What can hang from each mark
Q366: Q355 Q578 Q953 Q998
Q953: Q376
Q600: Q366 Q953
Q578: Q366 Q998
Q998: Q366
Q355: Q754
Q376: Q953 Q998

Every row comes from one small tree of marks. The marks that hang from a mark follow it in brackets, in the order of their numbers. Every link used is in the known rows. Which tree was each row made from?
Known rows
Q376{Q953 Q998}: [ 2.75 -4.93  5.92 -1.77 -0.88  3.52  2.63 -1.69 -1.73 -5.95 -2.84  3.60
 -2.55 -3.34  2.00  2.73 -2.82]
Q600{Q366 Q953}: [-0.08 -2.34 -0.27  0.72 -1.52  3.16 -0.91 -1.29  1.80 -3.93 -2.72  0.89
  1.24 -0.87  2.76 -2.82 -2.71]
Q376{Q998}: [ 1.15 -3.24  3.61 -0.29 -0.37  2.33  2.17 -2.57 -0.29 -4.42 -2.56  2.99
 -2.43 -3.47  1.47  2.30 -2.97]
Q366{Q355{Q754} Q998}: [ 1.12  1.21  1.94  0.57  1.91 -0.20 -1.17 -0.12  1.00  2.61  0.64 -0.43
 -1.07 -3.33  1.58 -0.47 -2.46]
Q600{Q366{Q355{Q754}}}: [-0.82  1.37  1.81  1.42  0.24  0.88 -1.33 -0.61  2.85 -0.66 -0.71  0.76
 -2.54 -1.90  2.34 -0.39 -0.25]
Q998{Q366{Q953{Q376}}}: [-0.49 -5.24 -3.03 -0.10  1.22  1.15 -1.92 -1.75  0.24 -0.43 -1.45 -0.97
 -2.25 -2.37  0.21  2.87 -3.94]
Q366{Q578}: [ 0.19 -5.17  1.57  0.92  1.27  1.00  0.09 -2.15  1.52 -0.75 -0.72  2.09
  1.06 -4.99  2.52  0.33 -1.15]
Q376{Q953 Q998{Q366{Q578}}}: [ 0.15 -6.64  4.25 -0.42 -1.07  3.14  1.50 -1.86 -1.88 -4.26 -1.92  3.87
 -2.91 -1.47  3.88  1.40 -3.04]
Q366{Q953}: [ 0.24 -3.29 -0.47 -0.31  1.26  2.45 -1.06 -2.43  0.89 -0.13 -1.64  0.56
  0.41 -4.57  0.90  1.53 -3.17]
Q578{Q366{Q355 Q953{Q376} Q998}}: [-0.34 -1.73 -4.27  2.25  0.91 -3.13 -4.38 -1.25  3.48  3.56  4.76 -3.04
  0.40 -2.30  0.65 -0.30 -1.62]
Q953{Q376{Q998{Q366{Q355{Q754}}}}}: [-0.95 -0.93  1.69  0.07  1.00 -1.07 -0.49 -0.64 -0.55 -0.91  0.21  1.41
 -8.17  0.20  2.15  3.74 -3.17]
Q998{Q366{Q578 Q953{Q376}}}: [-1.82 -7.07 -3.46  1.05  2.12  0.35 -2.81 -1.63  1.30  1.74  0.76 -0.39
 -1.62 -2.05  1.30  1.67 -2.77]
Q366{Q578 Q953}: [-1.05 -5.22 -0.89  0.82  2.05  1.63 -1.86 -2.59  1.86  1.83  0.51  1.10
  0.97 -4.30  2.13  0.38 -1.88]
Q998{Q366{Q578}}: [-1.15 -4.99  0.51  1.30  0.24  1.57 -0.11 -2.49  0.21 -0.86 -2.12  1.76
  0.10 -3.42  3.17  0.25 -2.56]
Q578{Q366{Q355{Q754} Q953 Q998}}: [-2.34  1.76 -2.13  1.50  1.62 -1.75 -4.46 -2.16  2.68  5.25  3.21 -1.07
 -0.22 -1.01  2.57  0.32 -1.40]
Q998{Q366{Q355{Q754} Q578 Q953}}: [-3.75 -0.81 -1.39  1.28  2.16  0.13 -3.81 -1.45  1.23  5.44  1.68  0.62
 -3.22 -1.55  4.31  0.31 -2.87]
Q578{Q998{Q366{Q953}}}: [-1.86 -2.35 -2.18  0.70 -1.08  3.07 -0.65 -3.67  1.20  0.14 -3.26 -0.61
 -0.02 -0.47  1.21  2.93 -3.38]
Q953{Q376{Q998}}: [ 1.62 -5.34  2.18 -0.50  0.60  0.37  1.32 -1.51  0.32 -4.55 -1.08  1.93
 -3.98 -2.62  0.14  3.74 -2.26]
Q376{Q953 Q998{Q366{Q355{Q754} Q578}}}: [-1.11 -2.42  5.06 -0.25  0.06  1.21 -0.25 -0.69 -1.50 -0.44  0.63  3.82
 -6.03 -0.29  5.23  1.35 -2.49]
Q600{Q366{Q355 Q578{Q998}} Q953{Q376}}: [-1.54 -2.78 -2.34  3.54 -1.32 -1.03 -2.90 -0.02  5.67  0.71  3.20 -1.36
 -0.08  2.06  2.86 -3.17  0.54]

Write each row's tree
[-0.53 -2.44 -2.87  1.00  0.64 -0.43 -2.86 -0.63  0.85  1.70  1.02 -1.93
 -3.31 -2.97  1.00  0.95 -4.34]
Q998{Q366{Q355 Q953{Q376}}}
[-0.35 -3.67 -4.09  3.61  1.03 -0.88 -4.91  0.98  5.44  3.79  5.46 -3.94
  0.54 -1.45  0.15 -3.93 -0.47]
Q600{Q366{Q355 Q578 Q953{Q376} Q998}}
[-3.16 -0.51 -1.07  0.59  1.62 -3.07 -3.61 -2.43  2.44  1.86  4.05  1.37
 -6.55  0.97  2.42  4.46 -0.54]
Q578{Q366{Q355{Q754} Q953{Q376{Q998}}}}
[-2.52 -4.85 -2.11  0.99  0.99  2.11 -2.12 -2.68  0.72  1.71 -0.76  0.70
  0.00 -2.75  2.85  0.31 -3.45]
Q998{Q366{Q578 Q953}}
[-2.72  2.21  0.84  1.91 -0.36 -2.10 -1.41 -3.84  3.67  1.51  0.53  1.45
 -1.40  0.23  3.47  3.74  1.28]
Q578{Q366{Q355{Q754}} Q998}
[-0.79 -4.40 -0.65  1.41  1.50 -1.30 -2.50 -0.61  2.36  2.21  5.07  0.34
 -4.36 -2.42  1.83  0.63 -2.14]
Q366{Q355 Q578 Q953{Q376{Q998}}}
[-1.44 -3.02 -0.29 -0.33 -0.78  3.36 -0.28 -3.13 -1.29 -2.13 -2.43  1.48
 -3.43 -1.28  1.84  2.40 -5.39]
Q376{Q998{Q366{Q953}}}
[-1.67 -6.56 -0.87  0.29  0.04  0.27 -0.95 -1.24 -0.53 -2.18  0.30  2.23
 -3.79  1.35  3.64 -0.10 -4.29]
Q600{Q953{Q376{Q998{Q366{Q578}}}}}
[-2.21 -3.05 -0.10  0.50  3.49 -1.82 -3.28 -0.58  2.21  3.82  5.10  1.19
 -6.53 -0.38  2.41  2.63 -1.17]
Q366{Q355{Q754} Q578 Q953{Q376{Q998}}}
[ 1.47 -4.67  4.83 -1.54 -2.00  4.15  2.40 -1.82 -2.98 -6.23 -4.01  3.29
 -3.48 -1.82  2.61  2.54 -4.15]
Q376{Q953 Q998{Q366}}
[ 0.13 -2.13 -1.66  2.36  1.65 -0.08 -3.23 -0.34  2.74  5.63  4.18 -2.10
  1.83 -4.48  2.06 -3.49 -2.93]
Q366{Q355 Q578 Q953 Q998}
[-1.36 -0.82 -1.08  1.44  3.65 -0.49 -4.12 -0.41  2.48  7.18  4.18 -1.14
 -0.37 -2.46  2.50 -1.59 -1.96]
Q366{Q355{Q754} Q578 Q953 Q998}
[ 0.45 -2.53 -0.27  0.42  0.74 -0.43 -1.61 -0.60  1.40  0.17  2.74 -0.07
 -4.98 -2.65  0.67  1.79 -3.51]
Q366{Q355 Q953{Q376{Q998}}}
[ 0.53 -7.03 -3.31  1.20  3.29 -0.40 -3.12 -0.51  2.76  3.41  3.21 -2.14
  1.21 -2.94 -0.25 -0.20 -1.68]
Q366{Q578 Q953{Q376} Q998}
[-1.26 -4.33 -3.47  0.62  0.09  1.08 -1.39 -2.70  1.90  0.04 -1.64 -1.60
 -1.71  0.24 -0.29  4.24 -2.62]
Q578{Q998{Q366{Q953{Q376}}}}
[-1.47 -1.99 -3.17  1.72  0.68 -3.01 -3.87 -2.12  3.28  1.99  3.40 -0.93
 -1.50 -2.95  1.64  1.77 -1.06]
Q578{Q366{Q355 Q953{Q376}}}
[ 0.95 -4.95  0.84 -0.96  0.19  0.74  0.31 -1.12 -0.32 -3.99 -0.49  1.93
 -3.51 -0.46  1.84  1.14 -4.13]
Q600{Q953{Q376{Q998}}}
[-4.12  2.34 -1.78  1.70  0.28 -1.56 -3.39 -4.09  4.11  4.02  1.92  0.50
 -1.48  0.95  3.10  3.69  0.66]
Q578{Q366{Q355{Q754} Q953} Q998}
[-0.91 -6.34 -2.13  1.69  0.36  0.51 -2.57 -0.26  3.49 -1.91  1.00  0.30
  0.25  0.10  2.51 -2.73 -0.59]
Q600{Q366{Q578} Q953{Q376}}
[-2.51 -2.46 -1.90  1.59  3.24 -2.21 -3.68 -1.35  4.59  6.16  4.34 -0.80
 -3.28  0.42  1.70  3.25  0.95]
Q366{Q355{Q754} Q578{Q998} Q953{Q376}}
[ 0.24 -3.69  4.51  0.59 -1.81  1.75  0.57 -0.69 -1.27 -2.14  0.43  2.83
 -3.72 -2.28  4.63 -0.51 -3.33]
Q376{Q953 Q998{Q366{Q355 Q578}}}
[-4.06 -0.59  0.15  0.84  1.29  0.65 -2.66 -1.79  0.42  3.67  2.23  2.08
 -5.87  0.44  4.50  1.13 -3.58]
Q376{Q998{Q366{Q355{Q754} Q578 Q953}}}
[-2.35 -0.18 -2.13  2.81  1.82  0.49 -4.80  0.11  4.59  5.45  4.10 -1.80
 -0.05 -0.14  2.21 -3.38 -0.39]
Q600{Q366{Q355{Q754} Q578 Q953 Q998}}
[-3.70 -1.78 -3.07  2.92  1.68 -1.17 -4.51 -0.88  6.66  4.40  4.19 -1.55
 -2.94  2.56  1.37  1.35  2.45]
Q600{Q366{Q355{Q754} Q578{Q998} Q953{Q376}}}
[-2.68  0.75 -2.32  2.54 -1.63 -1.15 -2.58 -4.09  4.32  2.52  1.84 -0.53
  0.73 -1.06  2.63  1.84 -0.28]
Q578{Q366{Q355 Q953} Q998}
